Every row comes from one small tree of marks. The marks that hang from a mark follow it in brackets, in the order of their numbers. Every link used is in the known rows. Which tree was each row made from?
Known rows:
k_126(k_401 k_740(k_373 k_797)): [ 20   0  -4   4   5   5  -8  25 -20   6   4   1   3   8 -31  -5   3  12
   9  -8 -11]
k_126(k_740(k_373 k_797)): [  8   5 -11 -10  -6  10 -10  13  -1   7 -11   3  -3   8 -23   5  -9   4
   7  -5 -17]
k_797(k_740(k_126)): [-10  -5  -7 -17  -2   3   1  -9  -1   3  16  -6  -4   0  -7   5  -4  -4
   3   8  -4]
k_740(k_373(k_370) k_797): [  9  11  -4 -18  27   9 -14 -12  35   3 -24  16   1   8  -1   8  -7   8
   2 -10  -2]
k_797(k_740(k_373 k_472)): [-23 -10  -3  20 -19   7   0  -4   9  -4   2   5 -14  -3 -19  11   0  -2
  -4  -4  -5]
k_740(k_126 k_373 k_472 k_797): [ -9  38  -4   7 -15  17  20  -2  30  20 -25 -14 -14  16  -2   5   0   8
  16  -1  32]
k_740(k_126): [ -1   9 -10 -21  22   3  -3 -14  -4   5  18  -9   4  -1  17   5  -2   0
   1   8   2]
k_472(k_401(k_53)): [  1 -16  -7  -6 -19  -1 -12  20 -16 -12  18 -15  13  -3  20 -15  -3  -4
 -14   3 -38]
k_740(k_126(k_401) k_373(k_370) k_472): [ 14  17  19  37  24   0 -13  -9  12  -4 -20   2   0   5  -8  -2   7  17
  -2  -2  43]
k_797(k_740): [-15 -23 -14 -20   5  -1  -6  -8  -9  -4  24   4  -3  -6  -5   8  -1  -8
  -1   0 -30]
k_373(k_370(k_380(k_890))): [  6 -16  29 -17  30 -26   0 -21  10 -17  -6  28  13 -32  21  13  -1 -11
 -19  -3  19]
k_126(k_740(k_797)): [ 10  -4 -17 -29   8   0  -8  13 -13  12  -8  -5   1   7 -11   5  -5   0
  15  -4 -26]
k_197(k_370(k_373 k_380(k_890))): [-15  -8  10 -26  21 -23  27 -49   1 -15  23  44   2 -38  27  10   3 -24
 -16   7   9]
k_370(k_373 k_380): [  3  -9   4 -17  31  -7 -13 -35  -7 -10   9  33   0 -13  29  11 -11 -23
  -7  -3  -8]
k_370(k_380): [  5 -11   0 -21  29 -12   5 -20  -8   0  17  16  11 -16  24  12  -1 -12
 -12  -3  -1]
k_740(k_373): [ -4   2 -12  -8  22   8 -15 -14   0  -7  21   8   3  -7   7   8  -1   0
 -12   0 -16]
k_53(k_401): [  9 -11 -16 -16  18  -8 -19 -13 -12  -7  35   3   2  -2  34  -2 -24 -12
  -7   8 -22]
k_126(k_401 k_740(k_797)): [ 21  -8  -9 -13  13  -5  -6  21 -32  10   5  -4   5   8 -20  -6   4   8
  16  -4 -19]
k_370(k_373): [ -5  -5 -13 -20  28   6 -29 -31 -13 -12  13  19  -4  -6  22   6  -8 -13
   3   2 -26]
k_740(k_472(k_401)): [-17  -3  -6  11 -32  -8   6   0  -6   1  -2 -13   1 -11  13   2   1   4
  -1  -1 -10]
k_472(k_401): [ -9  -8 -13 -13 -15  -6  -4  -3 -12  -3  18  -7  10 -13  16   1  -5   3
  -7   0 -29]
k_373(k_370): [  9 -11  -7 -23  49  -7 -29 -24   8 -10  -3  13   9  -6  16   8  -3   1
  -7  -4 -10]
k_126(k_401 k_740): [ 20 -22  -4  -2  29 -11 -22  14 -49  -5  23   0  11  -4 -15  -4   6   7
   1   0 -22]

Write each row's tree:
[  1  -2   6  15  -8   7   0   5  -9  -4  27  -2  -2   1 -26  -4   4   6
  -4   5   8]
k_797(k_740(k_126(k_401) k_373))
[  0  10  -6  11 -15   7   1  18   4  11 -29  -4 -12  11 -25   6  -3   6
  13  -8   0]
k_126(k_740(k_373 k_472 k_797))
[ -5  20   1   7 -51   8  23  33  11  16 -30 -36  -3  20  12 -17  -1   3
  12   5  10]
k_740(k_126 k_472(k_401(k_53)) k_797)
[-11  28 -12  -9   0   9  24  -1  18  25 -22 -19  -9  16   8   4   3   4
  23   2  26]
k_740(k_126 k_472 k_797)
[-10 -10  22 -14   8 -14   0 -30 -10 -20  10  33   0 -32  28  12  -7 -25
 -10   1   4]
k_370(k_373 k_380(k_890))
[  4 -21   3  22 -42  -9 -11  44 -26  -8 -14 -23   4   1  -7 -14  -3  -1
  -5   2 -28]
k_126(k_740(k_472(k_401(k_53))))
[ 28 -16  -6  -8  15   0 -14  45 -38   1   7 -12   9  20 -14 -22   8   1
  10   0 -25]
k_126(k_401(k_53) k_740(k_797))
[ -1 -12  10  26  -5   2   4  26 -19  -3  11 -21  -4  16 -14 -19  16  -2
   5   9  13]
k_797(k_740(k_126(k_401(k_53)) k_472))
[-18  19  -7  15 -55   7  20  11  20  13 -25 -12  -8   2  -3   1  -3  10
   6  -9  -2]
k_740(k_373 k_472(k_401) k_797)
[-20   9   3  23 -26  11  10  -2  17   3  -5  -6 -16   5 -21   8   0   1
   2   3  20]
k_797(k_740(k_126 k_373 k_472))
[ 11  13  12  41   7  11  -4  21 -11  -6   5 -17   1  16  -2 -19  15   6
  -5   8  28]
k_740(k_126(k_401(k_53)) k_373 k_472)
[ -2  -7  -9 -29  37 -15  14 -56   3  -5  21  42   4 -21  29   9   0 -21
 -13   3  -4]
k_197(k_370(k_373 k_380))
[-21   0  -1   6 -17   2  13  -3   4   7  -3 -13 -13   2  -9   7   1  -3
  10   5  13]
k_797(k_740(k_126 k_472))
[-15  -9  10  23 -63   1  13  31  -2  -1  -7 -29  -7   8  -7 -15  -2  -4
  -1   8  -2]
k_797(k_740(k_126 k_472(k_401(k_53))))
[ 23  24   9   0  25   9  -5  -3  25   7 -19   3   4  15 -11  -5   2  18
   7  -4  31]
k_740(k_126(k_401) k_373(k_370) k_797)
[  0 -17   5  -1  14   1 -26 -13  23 -16  -4  21  -4  -4 -19  10 -10   0
 -14  -7 -15]
k_797(k_740(k_373(k_370)))
[-13  20 -11   4  -6  13  12  -2  21  12 -22  -3 -10  10  -2   8   3   5
  11  -7   8]
k_740(k_373 k_472 k_797)
[  8  14  14   9  15  -4  12 -13  45   7 -51  23  -4   2   2  14  -3   0
  -2 -17  36]
k_740(k_373(k_370(k_380)) k_472 k_797)
[10 27 -3 -1  4 14 13  4  5 13  4 -6  1 13 -8 -6  5 13 12  0 19]
k_740(k_126(k_401) k_373 k_797)
[-13 -12  15  33 -45  -4  -6   3  26 -13 -28   7  -8 -10 -23   5  -7   8
 -11 -11  -6]
k_797(k_740(k_373(k_370) k_472(k_401)))
[  9  -9  13  23  -4  13  -9  26 -15 -14  26  -9   0  13 -21 -20   7   0
  -9   9   1]
k_797(k_740(k_126(k_401(k_53)) k_373))
[  9 -21  21   2  15 -11 -10 -19  27 -14  -9  34   1 -13 -13  16  -9  -9
 -22 -12   5]
k_797(k_740(k_373(k_370(k_380))))
[  0 -10   1  -3   8  -1   2  -1 -20   2  31  -7   1   1 -16  -4   7   3
   5   7   0]
k_797(k_740(k_126(k_401)))
[ 10  18  -9 -18  15   5  15   0  -7  18   9 -14   6  11   2  -7   9  10
  19   3  15]
k_740(k_126(k_401) k_797)
[ -8   3  -7   5 -43   4  13  33   4   8 -22 -24  -1  13  13 -16   1   0
   9  -3 -14]
k_740(k_472(k_401(k_53)) k_797)
[-13  23   4  29 -50   5  14   3  11   5 -12 -17  -5  -5   0   2  -4  11
  -3   2  18]
k_740(k_126 k_373 k_472(k_401))
[-13 -10   4 -30  19 -31  49 -35   2  -4  31  28  14 -41  23  11  12 -14
 -22   7  17]
k_197(k_370(k_380(k_890)))
[ 19  -3   2   1  32   3 -11  15 -28  -4  28 -17  13  12  12 -21  12   0
  -3  12   2]
k_740(k_126(k_401(k_53)))
[  5  -4  17  36 -22   0 -21  16  19 -19 -30  -2   4   3   4 -13  -4   6
 -19  -5  -3]
k_740(k_373(k_370) k_472(k_401(k_53)))
[  1  25  -6   5   7   5  25   6  -2  23 -12 -20  -3  16   0  -5  12  12
  24   1  35]
k_740(k_126(k_401) k_472 k_797)
